Each row comes from the steps of one walk. Every step used is in the known rows, and no mark comes twice. Write the walk behind each row, first mark first.
(in the rows, 128 means zero)
Known rows:
zife/tubim/bilef/kubo: [ 99 101 126 113 119 116 111  76 152 121 177  42 113 127 125 108 120  97
 139 153 138  85 113 125 111 148 131 111 108 117 137 143]
tubim/bagip: [107 125 124 132  98 113 134 131 150 120 139 119 120 123 145 144 122 144
  96 112  82 108 124 132 174 140 135 136 145 119 134 126]
bilef/tubim: [136 131 127 126 112 131  98 126 140 137  79 136 100 134 128 108 129 127
 118 102 122  99 117 130 173 155 115 107 124 130 136 133]
zefi/ponus/tubim/bagip: [134 116 124 119  99 120 115 126 155 120 134 116 129 115 154 115 135 146
  81  71 116 112 116 144 171 210 129 131 144 122 138  93]
daki/monad: [138 133 124 119 113 126 131 112 129 131 124 124 144 131 112 125 119 120
 149  92  99 103 148 129 112 150 115 139 137 122 126 120]
daki/monad/zefi/bilef/tubim/ponus: [160 144 144  98 158 133  84  98 151 165  79 137 117 134 117  87 117 131
 114  95 127 127  97 134 210 144 115  89 124 182 125 131]
bilef/tubim/ponus/zefi: [161 150 146 117 166 123  75 122 138 138  79 146 130 118 144 118 145 141
 108  96 131 118  98 139 190 137 112  99 160 132 140 112]
monad/zefi: [110 128 126 133 103 130 117 161 131 136 116  67 145 124 109 125 124 141
 121 116 167 155 116 126 165 140 129 132 130 155 113 139]
zarug/tubim/zife: [128 133 142 118 101 117  70 141 157 138 135 151  95 141 136 155 153 111
 119 123 114 110 133 125 134 160 110 139 159 127 134 115]
zefi/ponus/tubim/bagip/kubo: [158 109 140 119  42 110  99 130 152 132 147  67 108 121 163 110 135 164
  93  58 112 147 133 149 133 183 139 123 143 137 137 107]
zife/tubim/bilef: [ 85 109 122  97 161 124 115  94 142 119 142 105 102 129 144 133 132 109
 122 170 153  96 120 134 125 169 125 122 125 126 129 113]
zarug/tubim/ponus/zefi: [156 139 150 123 181 119  77 104 135 135 120 119 136 114 148 144 153 136
 111 109 152 137 110 146 148 144 109 126 184 136 138 110]
kubo/bilef: [121 104 120 133 199 131 128 131 116 142 165 126 144 132 126 136 135 147
 128 158 140 138 137 130 128 151 119 127 136 148 130 104]
zife/tubim/ponus/zefi/bilef: [118 137 143 108 202 125  83  94 129 152 128 165 138 115 151 123 122 133
 111 153 168 161  88 136 152 137 129  96 133 159 141 131]
daki/diza: [114 125  97 126 149 137 122 159 111 117 143  31 129 138 132 131 127 131
 134 123 130 122 132 128  92 139 124 110 116 126 130 145]
monad/daki: [118 141 134 135 130 127 135 126 119 139 125  95 146 129 126 115 118 130
 140 122 143  93 109 127 144 123 131 145 131 113 114 135]
diza/daki: [131 144 156 124 152 124 137 117 115 130 102 138 141 120 114 140 129 122
 140 118 105 108 133 116 138 112 127 118 133 115 122 108]
ponus/tubim/bilef/kubo: [123 102 125 116  99 123 116 103 142 117 182  60 121 122 126 112 144 121
 134 122 139  88 126 135  92 158 133 107 121 113 133 103]
zefi/bilef/kubo/bagip/tubim: [129 120 115 130 119 134  86 105 133 161 172  97 122 142 126  92 109 114
 122 147 134 158 101 148 150 129 118 112  99 153 155 154]
bagip/tubim/ponus/zefi: [160 154 138 108 170 123  69  91 136 142 100 125 143 112 151 120 145 122
 116 136 143 163  99 145 146 123 114 128 165 132 142 105]
zefi/bilef/kubo/bagip: [114 108 123 143 134 131 121 143 123 149 200 118 135 145 117 106 106 139
 120 121 126 132 109 140 158 116 128  94  92 153 146 163]
bilef/kubo/bagip/tubim/ponus/zefi: [160 143 133 122 155 119  63 113 137 145 147  92 153 122 139 104 135 125
 113 116 126 150  89 152 165 113 107 119 155 129 153 129]
zarug/tubim: [134 118 132 134 129 126 103 107 135 133 133 100 107 129 132 140 140 121
 123 121 147 124 132 138 122 167 110 141 154 135 133 128]
ponus/tubim: [129 128 120 119  94 132 109 134 128 124 124 132 134 117 134 123 147 141
 119 104 138 125 131 138 109 164 122 130 147 113 128  93]
diza/daki/monad: [140 147 150 114 133 123 139 101 117 134 100 133 156 126  98 134 121 115
 160  86  79  87 152 118 121 134 114 128 141 109 122 102]
zefi/ponus/tubim: [159 118 128 112 131 135 106 123 132 129 122 124 139 118 137  95 143 133
 108  83 165 132 118 143 128 208 122 122 126 131 132  90]
monad/zefi/bilef: [101 123 132 130 141 138 118 146 123 157 133 107 136 128 115 123 113 146
 117 140 191 177 107 127 162 141 142 103 102 189 119 146]
bilef/kubo/bagip/tubim/zife: [132 139 123 116  73 118  55 148 160 149 162 125 114 150 127 111 133 100
 120 131  85 126 110 134 158 123 108 130 125 118 150 134]
zefi/bilef/kubo: [126 112 134 140 122 127 123  96 132 147 179  99 128 130 114 101 106 119
 139 136 139 140 112 120 114 114 145  91  84 151 141 164]
zarug/tubim/ponus/zefi/bilef: [140 133 153 121 209 128  84  94 125 157 139 157 126 120 150 141 139 138
 109 136 178 163 101 145 147 148 124  99 152 170 141 122]
diza/daki/monad/zefi: [122 145 146 121 114 126 126 137 123 141  92  75 169 120  84 129 118 130
 149  78 123 119 138 118 159 144 116 133 143 138 107 113]

Which walk is each row?
[ 95 130 129 139 117 120  94 132 146 146 104 155 107 122 153 139 122 158
  81  93 121 108 103 139 218 179 130  92 137 147 150 130] | ponus/zefi/bilef/tubim/bagip
[166 141 149 100 188 133  90  83 147 157  91 179  93 134 142  93 126 127
 106 130 119 125  91 135 195 120 124  77 116 167 137 129] | zefi/bilef/tubim/ponus
[151 131 138  99 100 125  73 155 153 133 128 172 123 132 140 114 156 124
 106  89 129 116 121 130 139 199 120 123 133 122 132  82] | zefi/ponus/tubim/zife
[126 127 132 115 144 123  68 159 152 152 119 175 102 149 130 131 150 132
 114 132 100  94 126 120 183 168 107 108 138 140 137  99] | kubo/bilef/tubim/zife
[144  96 136 133 146 120 112 136 116 152 180  79 127 136 136 131 136 164
 136 142 137 167 151 134  95 134 128 120 136 161 129 111] | bagip/kubo/bilef
[151 146 147 118 181 120  99 124 128 131 117 144 151 114 145 134 144 143
 115 115 137 141 107 137 151 114 123 116 163 129 134 109] | tubim/ponus/zefi
[138 124 111 131  95 128  85 116 139 146 161  75 130 139 123  92 118 109
 125 130 114 141 107 147 148 126 109 132 120 126 152 147] | bilef/kubo/bagip/tubim
[136 121 139 134 180 125  98 137 124 152 190 129 151 133 131 109 119 150
 110 113 131 143  93 146 178 102 124  84 121 155 151 149] | tubim/ponus/zefi/bilef/kubo/bagip
[135 118 132 124  16 107 102 142 149 128 145  74 107 121 161 134 140 170
 100  75  92 141 142 145 117 148 138 129 161 123 133 107] | ponus/tubim/bagip/kubo
[112 116 114 103 169 133 103 118 132 133 154 107 101 145 147 131 140 115
 111 167 143 119 119 160 155 158 112 127 129 139 138  98] | kubo/bagip/tubim/bilef
[140 123 141 130  26 106  92 133 160 139 108  75  78 133 155 121 125 158
 100  73  76 120 131 137 170 141 132 111 141 137 139 139] | bilef/tubim/bagip/kubo
[131 110 122 129 173 134  98 129 129 150 116 131 115 137 125 113 136 144
 117 130 133 109 125 132 176 175 106 104 132 149 137 108] | kubo/bilef/tubim
[106 136 101 131 153 135 129 157 102 127 142   4 144 140 130 119 117 131
 146 120 139  92 114 127 105 135 128 127 117 113 117 152] | monad/daki/diza
[132 118 141 132  40 104 117 134 148 133 150  69 100 129 155 138 124 162
 109  95  84 143 140 137 133 118 145 127 144 134 133 136] | tubim/bagip/kubo
[111 116 133 120  37  99  96 114 159 133 138  57  99 124 161 128 114 148
 106 107  88 140 128 135 133 137 137 134 146 126 137 148] | zife/tubim/bagip/kubo
[105  93 125 126 114 105  98 121 143 146 178  62 118 128 155 137 125 164
 110 140 106 150 137 136 132 160 126 133 151 148 137 120] | zife/tubim/bagip/kubo/bilef
[134 151 129 102  90 121  60 125 158 146 114 158 103 139 139 128 143  95
 124 151 101 137 118 125 135 135 116 141 135 123 138 111] | bagip/tubim/zife
[111 118 126 138  98 111 111 110 158 125 142  96 101 125 149 155 132 137
  93 105 100 103 128 140 167 173 119 146 170 125 138 127] | zarug/tubim/bagip
[122 141 141 110 112 128  65 145 155 159 104 208  81 148 135 124 134 121
 110 126 111 106 110 119 183 153 124  87 108 152 140 127] | zefi/bilef/tubim/zife
[119 118 142 132  32 113  85 147 156 161 111  62  84 133 145 116 114 171
  92  81 124 158 114 137 199 150 143  93 123 182 131 152] | monad/zefi/bilef/tubim/bagip/kubo
[130 132 108 121 126 134  91 131 130 145 131 122 123 140 137 114 127 118
 112 140 126 149 113 154 161 140 104 141 135 133 144 124] | kubo/bagip/tubim
[107 127 114 125  69 117 117 137 151 117 133 126 127 113 150 140 140 155
  88  90  90 106 127 141 155 172 129 138 163 107 134  96] | ponus/tubim/bagip
[127 128 132 125 140 139  99 112 132 156  95 168  92 137 131 106 119 131
 113 124 146 120 108 131 177 158 126  81 100 164 140 139] | zefi/bilef/tubim
[118 132 136 135 150 136  84 129 123 156  91 167 114 127 136 123 127 144
 111 108 171 128 105 136 176 174 123  79 118 159 146 132] | ponus/zefi/bilef/tubim
[151  86 133 123 125 114 100 133 137 146 182  68 128 126 158 119 142 178
  95  95 128 156 140 149 134 204 129 121 148 157 137  82] | zefi/ponus/tubim/bagip/kubo/bilef
[136  93 131 114 110 128 103 119 148 125 173  10 137 119 116  87 137 124
 119  97 190 115 108 137 136 201 135 104 108 145 125 109] | monad/zefi/ponus/tubim/bilef/kubo
[144 120 144 115  99 115  54 163 152 160 130 143  86 151 140 126 150 146
 120 118  98 119 137 124 156 154 114 103 137 150 136 104] | bagip/kubo/bilef/tubim/zife
[155 150 131 113 182 125  68 125 130 145 120 135 147 124 152 123 143 137
 102 126 135 159  95 159 178 125 103 127 169 134 147 106] | kubo/bagip/tubim/ponus/zefi
[154 132 142 120 220 125  74 124 129 149 107 146 142 119 143 124 150 154
 108 116 139 125 104 140 190 152 105  98 166 146 140  93] | kubo/bilef/tubim/ponus/zefi
